Each row was made from one small tree. The marks that hang from a mark follow it in brackets, in the order of their numbers. Every link used is in the known rows. Write each row's tree.
Known rows
J487{J607{J12} J941{J903}}: [-1.12  2.94  3.49 -4.20 -2.94 -1.50  1.97  1.08 -0.20  0.64  0.61  1.36
 -0.03  1.55 -0.90 -2.31 -1.47  0.73 -0.04  1.22  0.24  1.10 -0.79  1.62
  0.52  2.42]
J967{J941{J478 J487}}: [-0.64  0.36 -0.69 -1.96 -0.40 -0.14 -0.82 -2.73  0.46  1.12  1.30  0.69
 -0.83  1.32  1.28  0.68  1.19 -0.55 -0.44  0.31 -1.52 -0.09 -0.66 -0.84
 -1.99  0.69]
J967{J941}: [-1.63  0.60 -0.02 -2.68 -1.40 -0.10  0.95 -3.06  0.64 -0.08  0.19  1.24
 -0.98  2.00  1.66 -1.85  0.20  0.54 -0.73  0.04 -2.13 -0.05  0.59  0.41
 -0.34  0.15]
J478{J941{J456 J903}}: [-1.20  0.48 -0.76  2.00 -0.97  0.14  0.43  1.49  1.07  0.29 -0.06  0.93
  0.50  0.04  1.35  1.34  0.57  0.73 -0.24  0.47 -1.05  0.40 -0.13  1.64
  0.15 -0.52]
J456{J941{J478 J903{J800} J967}}: [-3.70 -0.27 -0.56  4.14 -1.57 -1.05 -0.04  4.09  0.34  1.83 -0.70  0.33
 -1.70  1.28  0.32  1.87 -0.31  1.91 -0.80  1.30 -1.82 -0.42  0.66  1.97
  0.56  0.18]
J487{J607{J12} J941{J478}}: [-1.00  2.88  3.46 -3.82 -2.38 -0.85  0.51  0.42  0.27  1.08  1.30  1.55
 -0.27  2.77  0.01 -2.42 -0.82  0.23 -0.23  2.36  0.76  0.91 -2.25  0.57
  0.05  2.71]
J941{J456 J903{J800} J967}: [-1.53 -0.98 -0.87  2.24 -1.37 -0.35  0.76  2.84  1.80  0.31 -0.90  0.35
 -0.24  0.11  0.06  1.92  0.78  1.05 -0.28  0.07 -1.50 -0.17  0.48  3.56
 -0.06 -0.95]
J941{J487{J607} J903}: [-0.49  1.16  1.68 -2.77 -1.23 -0.11  0.28 -0.22 -0.56  0.50  1.49  1.59
  0.26 -0.82 -0.52  0.09  0.89 -1.36  0.42 -0.08 -0.97  0.09  0.91 -1.79
 -1.74  1.44]
J478{J941{J456 J487 J903 J967}}: [-0.12 -0.54 -2.20  1.51 -0.64 -0.84  0.26  1.63  0.60  1.61 -0.97  0.50
  0.31 -0.08  1.36  3.28  1.67  0.07  0.37  0.11  0.06 -0.09 -1.33  2.90
  0.29 -0.63]
J607{J12}: [-1.21  0.10  2.47 -4.22 -2.44  0.87 -0.09 -4.68 -0.21 -0.33  0.39  1.20
 -0.24  0.69  1.17 -2.28 -0.40 -0.47 -0.71  0.64 -0.71  0.22 -2.65 -0.88
 -2.62  0.19]
J941{J487{J607} J903 J967}: [-0.28  0.76  0.43 -3.50 -1.18 -1.27  1.17  1.07 -0.84  1.38 -0.29  0.95
 -0.10 -0.14 -0.40  0.55  1.12 -1.06  0.68  0.23  0.01 -0.09 -0.43  0.80
 -0.27  1.50]
J941{J967}: [-1.27  0.23 -0.26 -2.74 -1.82 -0.30  0.31 -2.49  0.05  0.31 -0.99  1.09
 -0.48  1.38  1.35 -1.41  0.36 -0.50 -0.45  1.05 -0.97 -0.20 -1.78  1.60
  0.24  0.48]
J478{J941{J967}}: [-1.13  0.20 -0.69 -1.23 -1.45 -0.73  0.53 -0.75  0.15  0.45 -1.54  1.54
 -0.53  2.00  1.97 -0.72  0.95  1.02 -0.46  1.52 -0.41 -0.44 -1.54  2.18
  1.50  0.29]
J941{J456 J487}: [ 0.59 -0.94 -0.44 -0.21 -0.85  1.25 -0.81 -3.16  0.92  0.03  1.75  1.43
  0.76 -0.40  1.72  0.94  1.04 -2.11  0.12 -0.39 -1.20  0.05 -0.32 -0.53
 -2.65 -0.73]
J478{J941{J487 J903{J800} J967}}: [-0.55 -0.58 -0.58  0.91 -0.61 -1.35 -0.28  1.47  0.28  0.99 -0.93  1.36
 -0.43  0.04  0.19  1.63  1.91  1.69 -0.19  0.35 -1.00 -0.88  0.34  1.82
  0.41 -0.42]
J941{J478 J967}: [-1.75  0.86 -0.32 -1.62 -1.14 -0.38 -0.94 -1.09  0.11  1.26 -0.81  0.36
 -0.64  1.40  1.22 -0.06  0.67 -0.53 -0.48  2.10 -0.47  0.03 -2.85  0.74
 -0.14  1.00]
J456{J941}: [-2.53 -0.47  0.88  1.19 -2.27  0.44  0.48 -1.57  0.06  0.30  0.50  2.10
 -1.12  1.68  1.93 -1.32 -1.07  0.03 -0.85  0.70 -2.15 -0.25  1.02 -0.17
 -0.10  0.12]
J800{J903}: [-2.25  0.53  0.39 -1.99 -1.98  1.73 -1.03 -1.27 -0.19 -1.07  0.61  1.32
 -0.30  0.05 -0.92 -1.83 -0.34 -0.67 -0.62 -0.28 -2.35  0.21  0.53 -0.61
  0.50 -0.52]
J487{J607}: [-1.14  1.26  2.20 -3.61 -1.76  0.37  1.00 -0.82  0.07 -0.58  1.13  2.56
 -0.17  1.46  0.72 -2.93  0.28 -0.69 -0.04  1.12 -1.01 -0.06  0.42 -0.95
 -0.68  1.73]
J941{J478}: [-1.70  1.16  0.61 -1.08 -1.01  0.82 -1.28 -1.74  0.33  0.38  1.02  1.04
 -0.25  0.67  1.13 -0.80  0.38 -1.08 -0.72  1.80 -1.36  0.34 -1.56 -1.62
 -1.64  0.96]
J487{J607 J941{J456 J967}}: [ 0.08  1.59  0.49 -1.67 -2.28 -1.42  2.56  1.94  1.10  0.83 -0.12  1.87
  0.01  3.34  0.89 -1.49 -0.37  0.14  0.38  1.57  0.55  0.60  0.35  4.80
  2.49  1.60]
J456{J941{J487{J607} J903 J967}}: [-1.51 -0.14  0.07  0.27 -1.84 -1.50  1.72  2.34 -1.00  1.96 -0.17  1.29
 -1.07  1.00  0.41  1.24 -0.18  0.11  0.40  0.04 -0.59 -0.45  1.15  1.11
  0.54  1.17]

Write each row's tree
[-1.06  0.01 -1.79  1.59 -1.15 -0.83  0.95  2.87  0.98  1.13 -1.57  0.32
  0.09  0.70  1.47  1.97  0.72  1.10 -0.03  0.85 -0.16  0.10 -0.91  3.87
  1.23 -0.46] | J478{J941{J456 J903 J967}}
[-1.32  0.06 -1.54  0.53 -1.55 -0.44  1.11  1.23  0.82  0.90 -1.11 -0.36
  0.15 -0.10  0.92  1.85  0.09 -0.21  0.10  0.05 -0.72  0.48 -1.34  3.17
 -0.10 -0.69] | J941{J456 J903 J967}
[ 0.43  0.19  3.05 -5.40 -1.67  0.46  0.27 -3.42 -0.68  0.07  1.84  2.06
  0.13  0.52  0.61 -1.52  0.63 -1.23  0.24  0.17  0.02 -0.23 -1.61 -2.44
 -3.06  1.59] | J941{J487{J607{J12}}}
[-0.75  1.68  0.01  1.15 -2.14 -0.59  0.77  1.21  1.41  0.54  0.27  0.76
  0.41  0.70  0.16 -0.02 -1.10 -0.27 -0.19  0.80 -1.26  1.31  0.85  3.09
  0.60  0.04] | J487{J941{J456 J903}}
[-0.24  1.22  0.90 -1.19 -0.85 -0.64  0.51  1.48 -0.44  0.76  0.86  2.01
  0.18 -0.11  0.25  0.39  1.49  0.22  0.32  0.51 -0.45 -0.20  0.69 -0.73
 -0.17  1.46] | J478{J941{J487{J607} J903}}
[-1.07  3.17  2.43 -2.61 -2.47 -1.61  1.92  2.40  0.23  0.51  0.64  1.96
  0.02  1.51 -0.93 -2.26 -0.95  0.24 -0.04  1.43 -0.89  1.02  1.84  1.59
  1.60  2.22] | J487{J607 J941{J903}}
[ 0.85 -1.29 -1.59 -0.46 -1.05  0.09  0.07 -2.20  0.70  0.92  0.06  0.89
  0.39  0.58  1.87  1.65  1.36 -1.58  0.42 -0.05 -0.23 -0.14 -1.52  1.91
 -1.49 -0.46] | J941{J456 J487 J967}
[ 0.76 -0.71 -0.77  1.05 -0.59  0.65 -0.53 -1.28  0.94  0.18  1.02  1.96
  0.62  0.45  2.17  1.19  1.56 -0.47 -0.01  0.30 -0.61 -0.24 -0.48  0.21
 -1.12 -0.67] | J478{J941{J456 J487}}
[-1.87  0.04 -0.44  0.97 -1.15 -1.35  0.37  2.72  0.54  0.41 -1.56  1.09
 -0.79  0.86  0.23  0.53  1.17  2.62 -0.61  0.90 -1.25 -0.61  0.40  2.79
  1.51 -0.32] | J478{J941{J903{J800} J967}}
[-1.51 -0.52 -0.30  3.36 -0.83  0.16  0.09  3.28  1.94 -0.24  0.24  1.34
  0.11  0.10  0.56  1.42  0.99  2.04 -0.54  0.25 -1.61 -0.23  1.59  1.86
  0.00 -0.98] | J478{J941{J456 J903{J800}}}
[-2.62  1.03  1.01  1.68 -0.69  0.13 -1.63  2.59  1.00  0.24  0.83  0.46
 -0.57 -0.57 -0.68  0.74  0.59  0.62 -0.93  1.17 -2.41  0.13  0.55 -0.98
 -1.70  0.32] | J941{J478 J903{J800}}
[-0.83 -0.84  0.51 -0.63 -1.91 -0.91  1.67  0.02 -0.80  1.57  0.21  2.15
 -1.26  2.35  1.48 -0.02  0.16 -0.39  0.17  0.38 -0.56 -0.78  0.56  1.11
  0.34  1.14] | J456{J941{J487{J607} J967}}
[ 0.09 -0.50  1.19  1.37 -0.60  0.38  0.59  2.54  1.35 -0.01  2.27  1.73
  0.49 -0.82 -0.55  1.75  1.49 -0.06  0.50 -0.68 -1.31 -0.21  2.32 -0.04
 -2.17  0.18] | J941{J456 J487{J607} J903{J800}}
[-0.99  0.00 -1.47  0.66 -0.97  0.21 -0.65  0.43  1.36  1.41 -0.37 -0.12
 -0.13  1.33  1.94  1.78  0.76 -0.86 -0.15  1.50 -0.04  0.22 -2.71  2.26
 -0.32  0.19] | J941{J456 J478 J967}
[-0.10  0.73 -0.14 -1.68 -0.81 -1.76  1.06  1.94 -0.69  1.51 -0.74  1.49
 -0.13  0.55  0.44  0.97  1.74  0.57  0.56  0.81  0.31 -0.42 -0.42  1.50
  1.22  1.17] | J478{J941{J487{J607} J903 J967}}
[-0.95  2.65  2.28 -4.62 -3.13 -2.56  2.64  1.91 -0.30  1.44 -1.14  0.82
 -0.49  2.20 -0.95 -1.87 -1.26  1.18  0.25  1.47  1.06  0.71 -1.93  3.84
  1.70  2.32] | J487{J607{J12} J941{J903 J967}}
[-1.14 -1.36 -0.67  0.42 -1.81 -0.78  0.39 -1.67 -0.54  1.53 -0.38  1.57
 -1.12  1.58  1.92  0.33 -0.20 -0.32 -0.30  0.27 -1.20 -0.79 -0.38  1.20
 -0.13  0.11] | J456{J941{J487 J967}}
[-0.42  2.09  0.35 -0.54 -2.22 -1.98  2.85  3.91  1.01  1.42 -0.48  0.92
  0.15  2.05 -0.17 -0.10 -0.71  0.32  0.59  1.21  0.39  0.93  0.32  5.00
  2.51  1.62] | J487{J607 J941{J456 J903 J967}}
[-0.05  0.53  1.61 -4.92 -1.82 -1.23  1.21 -0.52 -1.01  1.68 -0.37  0.44
 -0.22 -0.15 -0.41  0.59  0.66 -0.47  0.68  0.08  0.87 -0.11 -2.60  0.71
 -1.45  1.44] | J941{J487{J607{J12}} J903 J967}
[-1.40  0.37 -1.24  0.39 -0.65  0.34  0.15 -0.72  1.87  0.90  0.98  0.19
 -0.45  2.08  1.92  1.07  0.55  0.35 -0.50  0.49 -1.34  0.35 -0.41  1.15
 -1.17  0.01] | J967{J941{J456 J478}}
[-1.01  2.92  1.22 -2.52 -1.97 -1.93  1.06  2.03  0.32  1.69 -0.11  1.50
 -0.55  3.50  0.19 -1.80 -0.33  0.14  0.06  2.88  0.53  0.64 -0.86  3.06
  2.31  2.93] | J487{J607 J941{J478 J967}}
[-1.93  1.09 -0.54  2.00 -0.66  0.86 -1.01  1.79  1.35  0.91  0.89 -0.32
  0.44 -0.85  0.66  2.47  0.21 -0.86 -0.17  0.90 -1.25  0.94 -1.24  0.07
 -1.69  0.13] | J941{J456 J478 J903}
[-0.05  0.49 -0.52 -1.38 -0.62 -0.79  2.07  0.52  1.10  0.99  1.41  0.82
 -0.01  0.63  0.57  1.70  1.00  0.02  0.61 -1.04 -0.96  0.26  1.47  0.93
 -1.18  0.60] | J967{J941{J456 J487{J607} J903}}
[-0.33  0.87  2.52 -4.63 -1.61 -0.17  0.64 -1.00 -0.94  0.74  1.48  1.16
  0.22 -0.87 -0.58  0.06  0.37 -0.86  0.45 -0.24 -0.04  0.21 -1.51 -1.80
 -2.79  1.61] | J941{J487{J607{J12}} J903}
[-1.08  2.09 -0.01 -1.15 -1.92 -1.53 -0.32 -0.06  0.52  1.52 -0.81  0.83
 -0.51  2.66  0.68 -1.13 -0.56 -0.06 -0.57  2.60 -0.26  0.67 -1.40  3.15
  1.83  1.52] | J487{J941{J478 J967}}
[ 0.69 -1.15 -1.78  0.42 -0.69 -0.28  0.10 -0.74  0.65  1.08 -0.61  1.32
  0.27  1.08  2.35  1.75  1.80 -0.18  0.17  0.51  0.15 -0.52 -1.44  2.60
  0.30 -0.56] | J478{J941{J456 J487 J967}}
[-0.49  1.15  0.48 -3.14 -0.26 -0.56  0.35 -1.36  0.28  1.22  1.89  1.44
 -0.81  1.94  1.00 -0.03  1.47 -0.35  0.05  0.62 -0.79 -0.12 -0.12 -1.20
 -1.58  1.81] | J967{J941{J478 J487{J607}}}
[-2.26 -0.26 -1.19  2.47 -1.28 -1.18 -0.47  1.88 -0.76  2.83 -0.39 -0.10
 -1.27  0.33  0.93  2.99 -0.14 -0.24 -0.16  0.75 -0.91 -0.17 -1.00  0.72
 -0.27  0.57] | J456{J941{J478 J487 J903 J967}}
[-0.68 -0.42  0.84 -0.01 -0.85  0.27 -1.15 -0.68  0.26 -0.18  1.25  1.38
 -0.17 -1.36 -0.79  0.78  1.17 -0.27 -0.37 -0.33 -2.57 -0.34  1.64 -1.27
 -2.53 -0.31] | J941{J487 J903{J800}}
[ 0.53 -0.10  1.80 -5.75 -1.71 -0.77  1.07 -2.25 -0.96  1.02  0.25  1.48
 -0.25  1.35  0.78 -0.95  0.99 -0.80  0.54  0.59  1.06 -0.51 -3.33  0.30
 -1.57  1.49] | J941{J487{J607{J12}} J967}
[-0.57  0.13 -0.68 -2.00 -1.07 -1.02 -0.18 -1.37 -0.71  1.48 -0.89  0.32
 -0.17 -0.76  0.19  1.26  0.87 -1.10  0.16 -0.01 -0.88  0.01 -1.37  0.76
 -0.84  0.31] | J941{J487 J903 J967}
[-3.04  0.01 -0.53  1.27 -2.39 -1.15  1.61  1.57 -0.49  1.59 -1.45  0.57
 -1.40  1.17  1.11  0.63 -1.22  0.90 -0.49  0.54 -1.54 -0.10  0.39  2.29
  1.04  0.05] | J456{J941{J903 J967}}
[-2.25  0.21 -1.07  2.69 -0.30 -0.02  0.16  2.88  2.27  0.66  0.88 -0.20
 -0.71  1.02  0.49  2.48  0.79  1.87 -0.67  0.02 -2.15  0.13  1.29  1.60
 -1.16 -0.34] | J967{J941{J456 J478 J903{J800}}}
[ 0.41  0.00 -0.61 -1.04 -0.98 -0.79  1.44  1.87  0.27  1.51  0.28  0.70
  0.45 -0.14  0.32  2.39  1.26 -1.22  1.00 -0.33  0.37  0.00 -0.83  1.92
 -0.71  0.75] | J941{J456 J487{J607} J903 J967}
[-1.89  1.01 -1.44  1.20 -0.63 -0.26  0.56  1.53  1.60  1.41  0.46 -0.72
 -0.35  0.89  1.11  2.27  0.37  0.57 -0.34  0.17 -1.47  0.70 -0.48  1.22
 -0.96 -0.03] | J967{J941{J456 J478 J903}}
[-1.96 -0.23 -1.43  3.55 -0.71 -0.18 -0.38  4.17  1.78  1.25 -0.48 -0.60
 -0.37  0.07  0.17  3.24  0.94  0.91 -0.31  0.86 -1.00  0.04 -0.97  2.75
 -0.49 -0.50] | J941{J456 J478 J903{J800} J967}
[-1.09 -0.37  1.35 -0.10 -1.77 -0.01  1.00 -0.66 -0.41  0.75  1.89  2.87
 -0.80  1.45  1.41 -0.73 -0.22 -0.58 -0.02  0.31 -1.26 -0.52  1.63 -1.08
 -0.64  1.16] | J456{J941{J487{J607}}}
[-3.60  0.95  0.22  2.80 -1.56 -0.11 -0.29  2.05 -0.10  1.63  0.50  0.55
 -1.21  0.39  0.82  1.29 -1.08  0.36 -0.81  1.14 -1.97  0.28  0.24 -0.43
 -0.47  0.70] | J456{J941{J478 J903}}
[-1.71  0.66 -1.98  1.36 -0.93 -0.36 -0.30  2.43  1.01  1.86 -0.75 -1.12
  0.07 -0.02  0.73  3.07  0.40 -0.42  0.06  1.19 -0.39  0.70 -2.55  2.44
 -0.40  0.04] | J941{J456 J478 J903 J967}
[ 0.52 -0.02 -0.74 -0.69 -0.28 -0.20  0.04  1.36  0.70  1.87  1.00  0.80
  0.27  1.45  1.27  2.21  1.92 -1.61  0.77  1.01  0.89 -0.06 -2.15  1.21
 -1.28  1.41] | J941{J456 J478 J487{J607} J967}
[-2.56  1.60 -0.74 -1.04 -0.73 -0.64  0.12  0.06  0.57  1.21  0.14 -0.29
 -0.88  0.91  0.61  0.67  0.21  0.79 -0.67  0.66 -1.86  0.49 -0.13  0.12
 -0.72  0.80] | J967{J941{J478 J903}}
[-0.76  1.07  0.38 -3.47 -0.89 -1.10  1.78 -0.26 -0.05  0.90  1.06  1.20
 -0.58  0.69  0.05  0.11  0.95  0.20  0.35 -0.67 -1.36  0.05  1.36 -0.15
 -0.90  1.33] | J967{J941{J487{J607} J903}}
[ 0.03 -0.24 -0.88  1.55 -0.59  0.16 -0.40  0.89  0.67  0.73  0.52  0.94
  0.76 -0.75  1.08  2.67  1.36 -0.35  0.14 -0.16 -0.86  0.06  0.00  0.61
 -1.02 -0.32] | J478{J941{J456 J487 J903}}
[-1.42 -0.07  0.21  0.17 -1.23 -0.96  0.44  1.27 -0.60  2.40  0.63  1.43
 -1.17  2.37  1.54  1.14  0.30 -0.40  0.18  1.39 -0.08 -0.61 -0.46  0.38
  0.16  1.93] | J456{J941{J478 J487{J607} J967}}
[-1.79 -0.16 -0.75  1.79 -0.97 -0.19  1.20  1.55  2.19 -0.11  0.49  0.61
 -0.66  0.90  0.50  1.26  0.30  1.86 -0.55 -0.88 -2.49 -0.01  2.40  2.26
 -0.82 -1.08] | J967{J941{J456 J903{J800}}}
[-0.65  1.29 -0.96  0.80 -1.66 -1.20  0.02  1.06  1.64  1.69 -0.41  0.33
  0.00  2.67  1.21  0.56 -0.29 -0.20 -0.27  2.18  0.15  0.84 -1.58  4.30
  1.50  0.57] | J487{J941{J456 J478 J967}}
